Known rows, with every way that one mark hangs from another:
{K_787 {K_758 K_64 K_290} {K_831 K_3}}: [ 1.01 -0.72  1.68  5.59  3.44 -1.31 -0.53  0.71 -1.66 -1.84  0.05 -6.01
 -3.01  1.11 -2.08  1.91  1.82 -4.21  3.86  3.27  0.25 -1.45  1.10 -0.44
 -0.74 -3.38  1.90  1.86 -2.05 -3.56 -0.81  0.91  4.62  0.68]
{K_758 {K_64 {K_3 K_787 K_831}} K_290}: [-0.10 -2.28  1.10 -2.08 -0.03  0.17 -2.05  0.01 -1.18 -0.48 -3.00  1.88
 -1.02 -0.98  0.89  1.19 -2.80 -3.52  1.61  1.89 -1.15 -1.91 -4.07 -0.15
  1.94  2.10  0.47  2.12  0.36 -1.56 -0.80  0.08  2.12 -1.41]
{K_290 {K_758 K_64}}: [-0.83 -0.63 -0.27  4.06  2.11 -0.32 -2.44 -0.89 -0.21  0.16  0.15 -1.08
 -0.06 -1.12  0.80  1.17 -3.67 -2.00  3.98  1.84 -0.20  2.35 -4.11 -0.52
  2.08 -0.98  1.71 -0.24 -0.61 -0.16 -0.06  2.57 -0.94  0.18]
{K_787 {K_758 K_290} {K_831 K_3}}: [ 1.16  0.10  1.67  4.68  2.82 -1.59 -0.07 -0.17 -0.65 -1.69  0.37 -4.60
 -2.82  0.99 -2.00  2.38  2.85 -2.81  2.84  2.56 -1.06 -1.39  2.92  0.54
 -0.94 -2.61  1.92  2.06 -1.54 -2.80 -1.31  1.43  1.99  1.39]
{K_64 {K_3 K_787 K_831} {K_758 K_290}}: [-0.37 -2.85  1.64 -7.39 -1.78  0.37 -2.80 -1.36  0.51  0.36 -3.30  7.00
 -1.87 -0.19  0.64 -0.20 -1.36 -0.95 -0.69  0.67 -2.65 -1.54 -2.82 -0.41
  2.38  1.66  0.64  2.38  1.30  0.31  0.47  0.87  0.09 -2.51]
{K_787 K_758}: [-0.65  0.43  0.46  4.60  1.08 -0.23 -0.86 -2.64  1.11 -0.72 -0.12 -3.46
  0.07 -0.53  0.14  1.81 -0.43 -2.88  1.22  1.36 -1.19 -0.93 -1.18  1.64
  0.08 -1.80  1.95  0.90 -0.32 -0.99 -1.47  2.64 -0.23  0.44]
{K_64 {K_3 {K_787 {K_758 K_290} K_831}}}: [ 0.07 -1.44  0.48 -1.45 -0.82  0.16 -1.39 -0.91  1.61 -1.68  0.38  0.16
  0.59  0.78 -0.66  0.17  0.27 -1.54  1.51  1.11 -1.40 -3.85 -1.65 -0.14
  0.69  1.37  1.35  1.72  0.26 -1.57 -0.95  1.73  1.56 -0.92]
{K_831 {K_758 K_64 K_290} K_787}: [ 2.78 -0.25  1.49  1.03  2.43 -0.94 -1.06  0.06 -2.28  0.51 -1.65 -2.64
 -1.98  1.12 -0.64  2.21 -1.49  0.15  1.36  2.16  1.40  0.39 -0.62  0.59
  0.12  0.46  0.30 -1.07 -1.11 -2.94 -2.26  0.43  1.66  0.19]
{K_3 {K_64 K_758} K_787}: [ 0.43 -1.22  1.67 -0.58  0.21 -0.78 -3.16 -0.96  0.82 -2.47 -1.20  0.59
 -1.27 -0.43 -1.32 -2.62 -1.57 -2.51  0.14  2.12 -1.85 -0.63 -3.99 -2.70
  0.18  4.00  1.51  2.10 -0.17  0.17  0.14 -0.14 -2.64  0.16]
{K_831 K_758}: [ 1.37  0.11  0.73  1.14  2.86 -0.49 -0.93 -1.70  0.74  0.82 -0.52 -3.59
 -0.90 -0.90  0.91  1.18 -1.26  0.10  0.92  2.24  0.35  2.25 -1.33  0.36
 -0.10  3.29  0.69  0.17  0.12 -1.23 -2.59  0.44 -1.82 -0.05]
{K_831 {K_758 K_290}}: [ 2.48  0.18  1.14  0.24  2.92 -0.75 -0.65 -1.83 -0.29  1.25 -2.03 -2.75
 -2.07 -1.47  0.82  2.00 -0.90 -0.77 -0.37  2.30 -0.23  1.12 -1.26  1.00
 -0.02  3.07  0.18  0.54  0.41 -1.42 -2.88  0.55 -2.70  0.29]
{K_64 {K_3 K_787}}: [-0.67 -1.40 -0.14 -3.24 -1.64  0.18 -1.79 -1.10  2.33 -0.60 -0.08  1.65
  1.08  0.25  0.47 -0.06 -1.95 -0.32  0.75  0.99 -1.39 -1.27 -2.38 -0.42
  1.50  3.86  1.10  1.56  0.50 -0.48 -1.37  0.99 -0.81 -1.36]
{K_758 {K_64 K_3}}: [-1.00 -1.72 -0.03 -0.85  0.37  0.06 -1.94 -0.60  0.46 -0.03 -1.47 -0.46
 -0.37  0.14  1.28  0.37 -3.75 -2.15  1.69  2.54 -0.53  0.66 -3.01 -1.34
  1.55  2.26  1.33  0.62 -0.55 -1.01 -1.28  1.27  2.31 -1.98]
{K_831 K_3 {K_787 {K_758 K_64 K_290}}}: [ 1.21  0.12  1.05  3.39  0.75 -2.23 -0.75  1.35 -2.34  0.17 -0.53 -4.16
 -2.68  2.15 -2.36  2.97  0.15 -1.33  2.76  1.94  1.42  1.68  3.38  0.87
  0.48 -2.93  1.35  0.95 -2.17 -3.15 -1.21  0.73  0.77  1.11]
{K_3 K_787}: [-0.77 -0.48  0.53  1.27 -0.01 -0.04 -1.62 -0.94  1.95 -1.64  0.43  0.59
  0.65 -0.16 -0.18  0.29 -2.05 -0.79  1.48  1.09 -1.08 -0.72 -3.64  0.13
  0.50  2.09  1.53  1.68 -0.83 -0.80 -1.80 -0.96 -1.68  0.41]
{K_758 K_290}: [ 0.80  0.46  0.97 -0.09  0.77 -0.89 -0.63 -2.14  0.14  0.49 -2.98  1.91
 -2.11 -1.11  1.19  2.80 -2.05 -1.51 -1.62  1.86 -3.24 -0.11 -0.62  1.48
  0.76  1.86  0.85  1.32 -0.30 -0.25 -2.75  1.24 -3.16  0.60]
{K_64 K_758}: [-0.60 -0.61  1.03 -2.15  0.64 -0.42 -1.98 -2.60  1.29  0.80 -2.39  3.73
 -2.67  0.51  0.80  0.23 -2.79 -0.24 -1.53  2.00 -2.61  2.22 -1.51 -0.78
  1.04  0.11  1.76  0.29 -1.06  0.76 -1.00  1.31 -1.35 -1.25]
{K_3 K_64 {K_787 {K_758 K_290}}}: [ 1.17 -0.42  1.52  3.68  0.53 -0.79 -2.19 -1.08  0.05 -3.22 -0.56 -3.76
 -0.27 -1.49 -1.90 -0.89  0.44 -4.91  1.17  1.68 -1.44 -3.53 -3.78 -0.48
 -0.41  2.79  1.31  2.77  0.50 -1.28 -0.33  0.80 -2.54  1.67]
{K_290 {K_64 {K_3 K_831} K_758}}: [-1.43 -2.26  0.34 -4.96  0.07 -0.52 -2.94 -1.38  2.07  0.01 -2.03  3.31
 -0.12 -1.53 -0.84 -0.42 -2.07 -2.50 -0.11  2.47 -3.44  1.46 -1.30  0.88
  1.77  3.22  0.83  0.02  1.27  1.36 -0.59  2.34 -0.25 -1.90]
{K_64 {K_758 K_290}}: [ 0.54 -0.57  1.44 -3.07  0.52 -0.70 -1.69 -2.74  0.27  1.21 -3.88  4.58
 -3.89  0.06  0.64  1.16 -2.49 -1.06 -2.91  2.05 -3.27  1.09 -1.41 -0.09
  1.21 -0.07  1.21  0.71 -0.81  0.59 -1.29  1.40 -2.10 -0.91]

Rows:
[-1.78 -0.18  1.77  3.05  0.63 -0.14 -1.33 -0.83  0.00 -1.49 -0.20  1.50
  0.82 -0.15  0.90  2.61 -0.45  0.18  4.03  0.21 -1.64  0.05  1.34  2.71
  0.87 -1.38  1.81  0.97 -0.03 -0.72 -0.78  1.53  1.68  0.47] => {K_3 {K_831 {K_787 K_758}}}
[-0.09 -1.32  0.07 -2.15 -1.58  0.22 -1.57 -1.49  1.68 -0.68 -0.36  0.23
  0.68 -0.03 -0.10  0.35 -0.71 -1.92  0.44  0.77 -1.13 -3.10 -2.56  0.40
  1.30  1.93  0.99  1.83  0.82 -1.10 -1.05  1.83 -0.51 -1.06] => {K_64 {K_3 {K_787 {K_758 K_290}}}}
[-1.28 -0.40  1.70  2.59  0.77 -0.47 -1.47 -0.81 -0.32 -1.48 -0.94  1.50
  0.57 -0.95 -0.06  2.86 -0.24 -1.19  3.35  0.63 -2.28 -0.43  1.11  3.33
  0.86 -0.87  1.40  0.74  0.33 -0.59 -0.90  1.73  1.20  0.73] => {K_3 {K_831 {K_787 {K_758 {K_290 K_64}}}}}
[ 0.58  0.61  0.84  2.79  0.14 -1.10 -0.89 -1.28 -0.14 -0.99 -0.62 -0.72
 -0.25  0.91 -1.65  2.76 -0.28 -1.20  0.73  1.10 -1.71 -1.62  1.32  2.89
  0.22 -2.08  1.46 -0.72 -1.09 -1.40 -1.71  2.80  0.30  1.27] => {K_831 {K_787 {K_758 {K_290 K_64}}}}
[-0.10 -0.82  1.25  6.45  3.49 -1.09 -0.82  0.81 -0.67 -2.32  1.45 -6.93
 -1.82  1.60 -1.97  1.15  1.51 -3.45  5.23  3.19  0.98 -0.22  0.99 -1.04
 -0.89 -3.30  2.41  1.58 -2.33 -3.37 -0.62  0.85  5.37  0.30] => {K_787 {K_758 K_64} {K_831 K_3}}
[-0.81 -1.08  0.54  4.24  0.60  0.35 -1.84 -0.86  0.87 -2.18  0.79 -3.03
  0.91 -0.09 -1.11  0.10 -1.24 -3.39  2.90  1.26  0.59 -2.36 -5.28  0.11
  0.24 -1.03  1.77  1.65 -0.95 -2.06 -0.77 -0.28  1.24  0.18] => {K_3 {K_787 {K_758 K_64}}}
[-0.77 -1.12  0.89 -2.31 -1.32  0.00 -1.50 -1.04  0.45 -0.32 -1.32  2.73
  0.42 -0.07  1.18  1.98 -0.66 -0.16  1.84  0.38 -2.20 -1.31  1.07  1.62
  1.83  1.47  1.01  1.26  1.20 -0.56 -0.84  2.77  1.16 -1.15] => {K_64 {K_3 {K_831 {K_787 {K_758 K_290}}}}}
[ 0.69 -0.62  0.27 -2.71  0.23 -1.14 -1.36 -1.60  0.77  0.40 -2.93  1.67
 -1.08 -1.95 -0.36  1.84 -1.91 -3.10 -1.85  2.51 -3.91 -0.65 -0.73  2.05
  1.16  3.95  0.26  0.60  0.90  0.20 -2.47  2.25 -2.89 -0.04] => {K_758 {K_290 {K_64 K_3}}}
[ 3.31  0.37  1.56  1.41  2.53 -2.91 -1.26  1.85 -2.06  0.31  0.12 -6.69
 -2.72  1.30 -2.33  0.93  0.90  1.03  2.80  2.81  2.60  4.69  4.46 -1.22
 -0.44  3.90  0.50  0.62 -0.77 -2.67 -1.67 -0.12 -2.39  1.49] => {K_831 {K_3 K_64} K_758 K_787}
[ 1.27  0.53  0.85  2.70  0.51 -2.57 -0.66  0.90 -1.38  0.16 -0.25 -3.46
 -2.18  1.52 -3.12  3.16  0.97 -1.08  1.88  1.90  0.26  1.70  4.48  1.96
  0.33 -1.92  1.15  0.60 -1.56 -2.31 -1.59  1.29 -1.01  1.68] => {K_831 K_3 {K_787 {K_758 {K_290 K_64}}}}
[-0.12 -1.18  1.97  1.23  2.99 -0.01 -1.55 -0.58 -1.22  0.00 -2.12 -0.59
 -1.05 -2.30  1.91  2.10 -1.53 -1.55  3.39  1.81 -0.43  1.42 -1.71  1.25
  0.93  2.11  0.54  1.62  0.92 -1.26 -1.40 -0.30  1.04 -0.36] => {K_3 {K_831 {K_758 K_64 K_290}}}
[-0.77 -1.85 -0.20 -5.07 -0.19 -0.79 -2.71 -1.74  2.46  0.37 -1.94  2.33
 -0.49 -0.93 -1.33 -0.73 -2.48 -2.59 -1.49  2.90 -3.23  1.30 -1.49  0.42
  1.51  3.46  0.84 -0.56  0.73  1.23 -0.99  2.69 -1.22 -1.77] => {K_290 {K_64 K_3 K_758}}
[-1.44 -1.18  0.70 -3.08 -1.38  0.01 -1.67 -0.80  1.12 -0.29 -0.86  3.73
  0.93  0.30  1.59  1.50 -1.57  1.07  2.29  0.49 -2.22  0.13  1.36  0.97
  1.92  2.77  1.19  1.05  0.98 -0.06 -1.00  2.21  1.01 -1.36] => {K_64 {K_3 {K_831 K_787}}}
[-0.38 -2.44  0.90 -6.16 -1.21  0.23 -2.59 -1.19  2.12 -0.71 -0.76  4.71
 -1.33  2.00 -0.50 -1.73 -1.24  0.18 -0.02  1.50 -1.85 -1.41 -2.34 -2.35
  1.30  1.44  1.55  1.04 -0.33 -0.18  0.05  1.13  1.71 -2.68] => {K_64 {K_3 {K_787 K_831}} K_758}
[ 0.68  0.20  1.67  4.90  2.61 -0.55 -0.23 -1.64  0.23 -2.47  0.12 -2.61
 -1.40  0.61 -0.94  2.04  2.07 -2.88  1.95  1.97 -2.35 -3.70  0.65  1.10
 -1.06 -2.80  2.09  1.09 -1.22 -2.14 -1.43  2.56  2.93  1.07] => {K_787 {K_758 K_290} K_831}
[-0.56 -1.34 -0.12 -1.54 -1.57  0.30 -1.70 -1.41  2.20 -0.80  0.36 -0.19
  1.34  0.25 -0.09  0.01 -0.90 -1.45  1.20  0.78 -0.88 -2.51 -2.64  0.16
  1.24  2.05  1.25  1.62  0.66 -0.98 -0.94  1.72 -0.07 -1.15] => {K_64 {K_3 {K_787 K_758}}}
[-1.40 -1.42  1.69  2.94  0.68  0.34 -2.01 -0.61  0.44 -2.55 -0.15 -0.01
  1.39 -2.29 -0.86  1.33  0.41 -3.74  3.63  0.42 -1.27 -2.93 -3.46  2.87
  0.74 -0.23  1.11  2.82  1.05 -1.17 -0.25 -0.33  0.50  0.79] => {K_3 {K_787 {K_758 {K_290 K_64}}} K_831}
[ 1.12 -0.61  2.67  1.37  2.93 -1.02 -2.12 -0.77 -1.38 -1.33 -2.51 -1.83
 -1.19 -3.30  1.09  0.44  0.01 -2.50  2.45  2.16 -1.97  1.08 -0.22  0.12
  0.17  5.89  0.47  2.42  2.21 -0.27 -0.78  0.72 -2.10  0.86] => {K_3 K_64 {K_831 {K_758 K_290}}}
[-0.12 -2.01  0.95 -3.72 -0.52  0.44 -1.95 -0.49  0.92 -0.35 -0.81  1.40
  0.76 -1.16  0.91  0.51 -0.56 -0.59  2.25  0.65 -0.64 -1.29 -2.17  0.54
  1.58  4.27  0.32  2.23  1.93 -0.96 -0.97  0.29 -0.04 -1.36] => {K_64 {K_3 K_787 {K_831 {K_758 K_290}}}}
[-0.96 -2.16  0.33 -0.43  0.47  0.24 -2.15  0.25  0.65 -1.56 -0.23 -0.57
  0.01  0.85  0.20 -0.57 -2.95 -2.01  2.89  2.42 -0.10 -0.99 -3.84 -1.93
  0.99  1.99  1.47  1.02 -0.97 -1.75 -0.93  0.20  3.73 -1.82] => {K_758 {K_64 {K_3 {K_787 K_831}}}}
[ 1.25 -0.81  1.51 -0.67  0.71 -2.30 -2.16  0.91 -0.66 -0.43 -1.51 -1.82
 -3.66 -0.06 -2.05 -0.54 -0.35 -2.18  0.64  2.82 -0.42  2.71  0.23 -2.26
  0.49  3.62  1.00  3.24 -0.71 -0.90 -0.61 -1.24 -4.19  0.79] => {K_831 {K_3 {K_64 {K_758 K_290}} K_787}}
[-1.42 -2.16 -0.73 -0.54  0.57 -0.37 -3.48 -0.23  1.66 -0.75  1.10  0.98
  2.71 -2.97 -1.56 -0.13 -1.82 -3.12  4.19  1.39 -1.71  0.74 -3.57  1.57
  2.71  2.45  0.77 -0.10  2.05  1.01  0.70  3.19 -2.03 -0.02] => {K_290 {K_64 {K_3 K_787 K_831}} K_758}
[-0.71 -1.50 -0.52  1.90  0.89  0.04 -2.78 -0.46  0.12 -0.05  0.55 -0.51
  0.65 -0.80  0.41  0.34 -3.39 -2.02  4.08  1.44  0.26  0.92 -4.92 -0.99
  2.48 -0.08  1.43  0.11 -0.02 -0.37  0.38  2.50 -0.25 -0.50] => {K_290 {K_758 {K_64 {K_3 K_787}}}}
[ 0.55 -0.41  1.81  1.37  2.67 -1.96 -1.30  0.70  0.32 -1.95  0.15 -1.69
 -3.10  1.40 -1.31 -0.07  0.61 -0.46  2.59  3.40 -1.88  2.16  3.25 -2.61
 -0.72  2.31  2.10  1.82 -1.85 -1.08 -1.10  0.28  0.72  0.52] => {K_787 {K_831 {K_3 {K_64 K_758}}}}
[-1.47 -2.66  0.38 -4.87 -0.40 -0.22 -3.23 -0.95  2.22 -0.66 -1.45  3.29
  0.43 -1.43 -1.59 -1.06 -1.96 -2.60  0.39  2.17 -2.68  0.42 -2.68  0.72
  1.70  3.27  0.76  0.44  1.27  0.99 -0.27  1.36 -0.28 -1.79] => {K_290 {K_64 {K_3 K_787 K_831} K_758}}
[ 0.29 -0.69  2.37  2.00  3.01 -0.78 -2.33 -0.63 -0.61 -1.65 -1.50 -2.35
 -0.47 -3.02  1.21 -0.14 -0.32 -2.00  3.58  2.13 -1.49  1.83 -0.29 -0.29
  0.10  6.00  0.83  2.22  1.97 -0.20 -0.57  0.71 -1.46  0.64] => {K_3 K_64 {K_831 K_758}}
[ 0.42 -0.65  0.71  2.68  0.98 -1.50 -1.21  0.97 -0.59 -0.23 -0.06 -4.45
 -2.01  0.18 -1.85  1.38 -0.27 -2.80  2.59  2.20  1.42  1.54 -0.66 -0.26
  0.52  0.00  1.18  2.90 -1.25 -2.44 -1.19 -1.39 -1.47  0.78] => {K_831 {K_3 {K_787 {K_758 K_64 K_290}}}}
[ 2.10 -0.71  1.74  2.04  4.42 -1.64 -0.63  1.39 -1.30 -0.64 -0.05 -4.86
 -3.42  0.91 -1.18  1.31  0.74 -0.74  3.50  3.77  0.88  1.88  1.74 -1.59
 -0.84  1.47  1.09  1.32 -1.72 -3.09 -1.97 -0.90  2.61  0.26] => {K_787 {K_831 K_3 {K_758 K_64 K_290}}}
[ 3.64  0.47  1.49 -0.02  2.11 -2.60 -0.41  1.49 -2.45  1.87 -0.99 -4.45
 -3.71  1.53 -1.93  3.00  0.77  1.56  1.57  2.24  2.36  3.77  4.36  0.70
  0.07  1.48  0.04  0.52 -1.10 -3.13 -2.55 -0.53 -2.37  1.28] => {K_831 K_3 {K_758 K_290} K_787}
[ 1.19 -1.55  0.46 -0.20  2.28  0.14 -1.80 -0.48  0.05  0.39 -0.52 -4.32
 -0.34 -0.45  0.31 -0.09 -2.04 -1.28  2.28  2.55  2.17  0.84 -3.92 -1.12
  0.55  3.50  0.48  0.36  0.25 -2.20 -1.66 -0.14  1.13 -1.43] => {K_831 {K_758 {K_64 {K_3 K_787}}}}
[ 1.74 -0.07  1.74  1.58  3.75 -0.73 -0.46 -0.72  0.33 -1.28 -0.03 -2.03
 -1.88  0.54 -0.11  1.38  0.58  0.21  1.96  2.74 -1.32 -0.52  0.80 -0.30
 -1.09  1.90  1.32  0.50 -1.01 -1.87 -2.53  0.50  1.62  0.47] => {K_787 {K_831 {K_758 K_290}}}
[-0.26 -1.17  2.88 -0.97  1.41 -0.94 -2.81 -1.39 -0.99 -1.31 -3.82  3.33
 -2.46 -2.35  1.05 -0.15 -1.06 -2.73  0.75  2.02 -3.94  0.98 -0.50 -0.63
  0.97  3.85  1.21  2.63  1.33  1.11  0.42  1.38 -1.76  0.00] => {K_3 {K_64 {K_758 K_290}} K_831}
[ 0.76 -0.68  1.45  2.83  4.24 -0.41 -0.98 -0.03  0.40 -1.75  0.73 -3.47
 -1.25  0.89 -0.08  0.42 -0.42 -0.20  3.59  3.22  0.07  0.43 -0.65 -1.48
 -1.06  1.47  1.67  0.12 -1.60 -2.27 -1.93  0.08  3.96 -0.30] => {K_787 {K_831 {K_758 K_64}}}
[ 0.63  0.22  0.63  1.27 -0.54 -1.00 -1.02 -1.24  0.02 -0.78 -0.70 -0.43
 -0.08  1.14 -1.58  2.50 -0.22 -1.08  0.63  0.96 -1.72 -1.95  1.35  2.61
  0.53 -1.44  1.28 -0.66 -0.60 -1.42 -1.51  3.29  0.62  0.70] => {K_831 {K_787 {K_758 {K_290 {K_64 K_3}}}}}
[ 0.28 -1.21  1.28  2.28  2.38  0.06 -1.60  0.42  1.08 -2.80  1.59 -2.28
  0.18  0.81 -1.13 -0.56 -0.51 -0.60  3.71  2.09  0.57 -1.39 -3.51 -1.32
 -0.68  1.80  1.55  1.18 -1.41 -2.36 -1.50 -1.66  2.34  0.09] => {K_3 {K_787 {K_831 {K_758 K_64}}}}
[ 1.19 -1.30  0.38 -0.29  2.57 -0.08 -1.60 -0.76 -0.04  0.84 -0.99 -4.41
 -0.87 -0.48  0.76  0.30 -2.15 -1.17  1.86  2.76  1.60  1.76 -2.89 -0.95
  0.56  3.41  0.49  0.07  0.25 -1.94 -1.82  0.59  1.20 -1.50] => {K_831 {K_758 {K_64 K_3}}}
